Each row comes from the steps of one path. Every step used is in the known rows, and no mark comes twice. Write the path behind each row, first mark first.
Known rows:
Z L N J M: [-2.893  0.185  1.878 -1.857  0.905 -2.983 -2.023 -0.194  0.615 -1.618
 -0.455 -1.126  1.760  1.368 -0.229  0.215  0.495  0.012 -1.670  1.777
 -2.633]
N J P L: [-1.311  1.658  0.040 -2.434  1.341 -6.128 -1.744  1.315  2.911 -0.618
 -2.842 -1.531 -1.311  2.861  0.346  0.347  2.264  0.985  0.819  0.248
 -1.282]
L N J M: [-2.094 -0.480  1.736 -2.093 -0.031 -3.751 -1.495 -0.701  0.796 -2.380
 -0.093 -1.561  1.687  0.403 -0.015 -0.632  0.232  1.064 -1.793  1.617
 -2.210]
P L N J M: [-1.846 -0.032  2.683 -2.518 -0.286 -3.852 -1.710 -0.090  1.871 -2.146
 -0.742 -1.451  1.126  1.306  0.350 -0.837  0.714  0.183 -1.341  1.491
 -1.956]
M J P L: [-1.034  1.273  0.309 -2.729  0.413 -5.914 -1.288  1.979  3.605 -1.381
 -3.143 -2.113 -2.744  2.193  0.101  0.849  3.428  0.907  0.359  0.850
 -1.626]
Z L P J: [-4.603  4.083 -0.378 -1.197  1.893 -6.339 -2.360  2.778 -1.217  2.185
  0.203 -1.157 -1.106  3.342 -1.182  0.797 -0.752 -1.856 -2.207  1.773
 -1.574]
N L: [-1.140  2.338 -2.182 -1.080  2.179 -4.643 -2.534 -0.785 -2.242 -1.104
 -0.499 -0.265 -0.007  1.338 -0.818  0.587  2.341  1.561 -0.427  0.705
 -0.197]
P J: [-2.066  2.638 -1.597 -1.869  0.138 -6.334 -1.601  2.209 -1.161  0.349
 -0.980 -0.300 -1.439  2.141 -0.735 -1.657  0.718  0.419 -1.707  1.786
 -0.918]
N L Z: [-2.207  1.514  0.419 -0.544  1.394 -4.588 -1.970 -0.846 -2.671 -1.328
 -0.069 -1.138  1.507  2.731 -0.992  1.738  1.252  1.138 -1.847  1.421
  0.440]
T N: [-2.085  0.730 -0.383 -0.973 -1.731 -3.565 -2.757 -0.036 -1.513 -0.756
 -1.699 -0.442 -1.054  3.054 -0.625 -1.325  2.365  2.147 -0.758  1.718
  1.462]
T M J P L Z: [-2.018 -0.642  2.668 -2.085 -0.221 -5.236 -1.604  1.036  2.344 -2.277
 -2.287 -3.570 -1.356  3.172  0.282  2.094  2.432  2.057 -1.079  1.811
 -0.986]
Z L P J N: [-2.424  2.979 -0.301 -1.478 -0.356 -5.722 -0.995  1.363  1.208  0.919
 -0.088  0.731 -0.126  1.472  0.169 -0.327  0.171 -1.297 -2.477  3.394
  0.391]
M T N L: [-1.221  1.525 -0.427 -0.465 -1.130 -2.928 -3.111 -0.859 -0.572 -1.596
 -0.786 -1.750  0.017  0.845 -0.516 -0.057  3.634  4.229  0.309  0.819
  0.354]
N L P J M T: [-1.975  1.835  1.093 -1.647 -0.092 -5.897 -1.477  1.201  2.270 -1.949
  0.726 -4.535 -0.174 -1.148 -0.657  1.241  1.221  2.913 -1.817  2.409
 -1.730]
M J: [-2.006 -0.773 -1.323 -2.637 -0.146 -4.137 -1.451  0.005  0.301 -2.011
 -2.434 -1.335 -1.737  2.321 -0.466  0.335  2.820  2.318 -1.870  2.196
 -1.601]
M J P L Z: [-2.147  0.562  2.389 -1.892  0.107 -5.717 -0.982  1.413  2.096 -1.578
 -2.259 -2.703 -0.737  3.515 -0.251  1.974  2.103  0.770 -1.263  1.567
 -0.780]
T N J M: [-2.082 -0.241  1.564 -2.352 -0.200 -2.706 -2.084 -1.029  0.451 -1.421
 -0.896 -2.655  0.412  0.925  0.446 -0.837  0.989  4.192 -1.390  1.772
 -0.975]
J N L P: [-2.247  2.733 -0.679 -0.879  1.482 -5.587 -1.702 -1.276 -0.238 -0.218
  1.521 -0.656  0.677  0.421 -0.295  1.557  0.230  0.148 -1.779  1.803
  0.643]
N J M: [-1.757 -0.100  0.466 -2.705  1.416 -4.168 -1.583 -0.835  0.452 -1.833
 -0.894 -2.312  0.466  0.921  0.149  0.075  0.623  2.913 -1.819  2.092
 -1.548]
T M: [-1.435 -1.514 -1.727 -2.109  0.266 -4.724 -3.111 -0.496 -0.919 -2.916
 -1.874 -1.621 -2.247  2.474 -0.123  0.362  2.482  2.555 -1.185  2.818
 -0.197]

Which path is each row?
[-1.819 -2.585 -0.824 -3.048 -0.614 -3.475 -2.305 -0.548  0.775 -3.131
 -2.469 -2.679 -2.867  1.770  0.333  0.480  3.238  4.264 -1.777  2.696
 -2.098]
T M J
[-2.804  1.003  2.335 -1.181 -2.967 -4.261 -2.135  1.078  1.727 -1.177
 -0.080 -4.026 -0.775  0.456 -0.352 -0.438  1.520  3.616 -1.537  2.430
 -0.060]
L P J M T N
[-3.586  1.589  2.554 -0.900 -2.046 -3.496 -2.675  1.617  1.558 -0.541
 -0.515 -3.799 -0.632  1.453 -0.572  0.499  1.774  2.589 -1.453  2.457
 -0.550]
Z L P J M T N
[-2.810  3.405  2.329 -1.524  0.371 -4.748 -1.869  1.010 -0.192  0.469
  1.884 -3.594 -0.569 -0.936 -0.148 -0.341 -0.472  2.460 -1.974  1.505
 -1.493]
T N L P J M
[-2.407 -0.108  1.093 -2.024 -0.933 -4.033 -2.175 -0.186  0.984 -1.093
 -1.683  0.640  1.250  3.737  0.200 -1.558  1.071 -1.195 -0.442  0.468
 -1.617]
P L N J
[-1.341  0.384  1.156 -1.178 -0.419 -3.493 -0.797 -1.580 -0.162 -1.920
 -0.332 -0.794  1.664  1.130  0.222  1.161  1.942  2.391 -2.350  2.448
  0.291]
M J N L Z
[-1.601 -0.977 -0.896 -2.153  0.753 -5.101 -1.578  0.620  2.694 -2.875
 -2.008 -3.892 -2.774 -0.481  0.126  1.637  3.036  4.930 -0.188  1.229
 -2.995]
T M J P
[-1.702  0.395 -1.243 -1.856  1.064 -5.718 -0.804  1.108  2.371 -2.067
 -1.917 -2.827 -1.989 -0.102 -0.425  1.520  2.659  3.374 -0.373  0.844
 -2.677]
M J P
[-0.098  3.185 -1.360 -1.403 -0.003 -4.520 -1.187 -0.358 -0.010 -0.267
  0.025  0.895  0.285 -0.780  0.453 -1.436  1.900  1.892 -0.918  1.697
  0.126]
P J N L
[-1.450  2.316 -0.678 -0.521  0.088 -2.768 -3.115 -1.114 -2.328 -0.448
 -0.418 -0.540 -0.174  1.319 -0.479 -0.609  2.736  3.132  0.152  0.305
  0.511]
T N L
[-2.324  0.862  2.113 -1.651  0.730 -5.814 -1.372  0.923  1.497 -0.931
 -2.033 -2.220  0.472  4.016 -0.023  1.571  1.179  0.704 -0.847  1.052
 -0.530]
N J P L Z
[-1.700  0.539  1.803 -1.395 -3.519 -3.602 -2.004  1.164  1.733 -1.809
 -1.164 -3.299 -0.940  0.442 -0.239 -1.279  2.647  4.251 -1.081  2.488
  0.042]
P J M T N
[-2.079  0.818  1.736 -1.738 -0.054 -5.736 -1.752  0.940 -0.365 -1.342
 -2.108 -0.813 -0.019  5.504 -0.626  1.098  1.666 -1.414 -1.869  2.403
  1.240]
P L Z
[ 0.006 -0.151 -0.918 -2.094 -0.405 -2.693 -1.645 -2.110  1.136 -2.478
 -0.924 -0.647 -0.599 -0.991  1.167 -0.001  3.464  4.360 -1.029  2.275
 -0.662]
T M J N L
[-1.084  1.481  0.678 -0.778 -1.001 -2.666 -2.705 -0.880  0.159 -2.092
 -0.309 -2.753  0.186 -0.365 -0.323  0.128  3.344  4.713 -0.068  1.146
 -0.025]
J M T N L
[-2.309  0.619 -0.261 -0.836  0.836 -5.507 -1.333  0.341  1.858 -1.520
 -0.732 -1.357  1.086  0.189 -0.287  0.169  0.822  1.487  0.286 -0.375
 -2.830]
L N J P
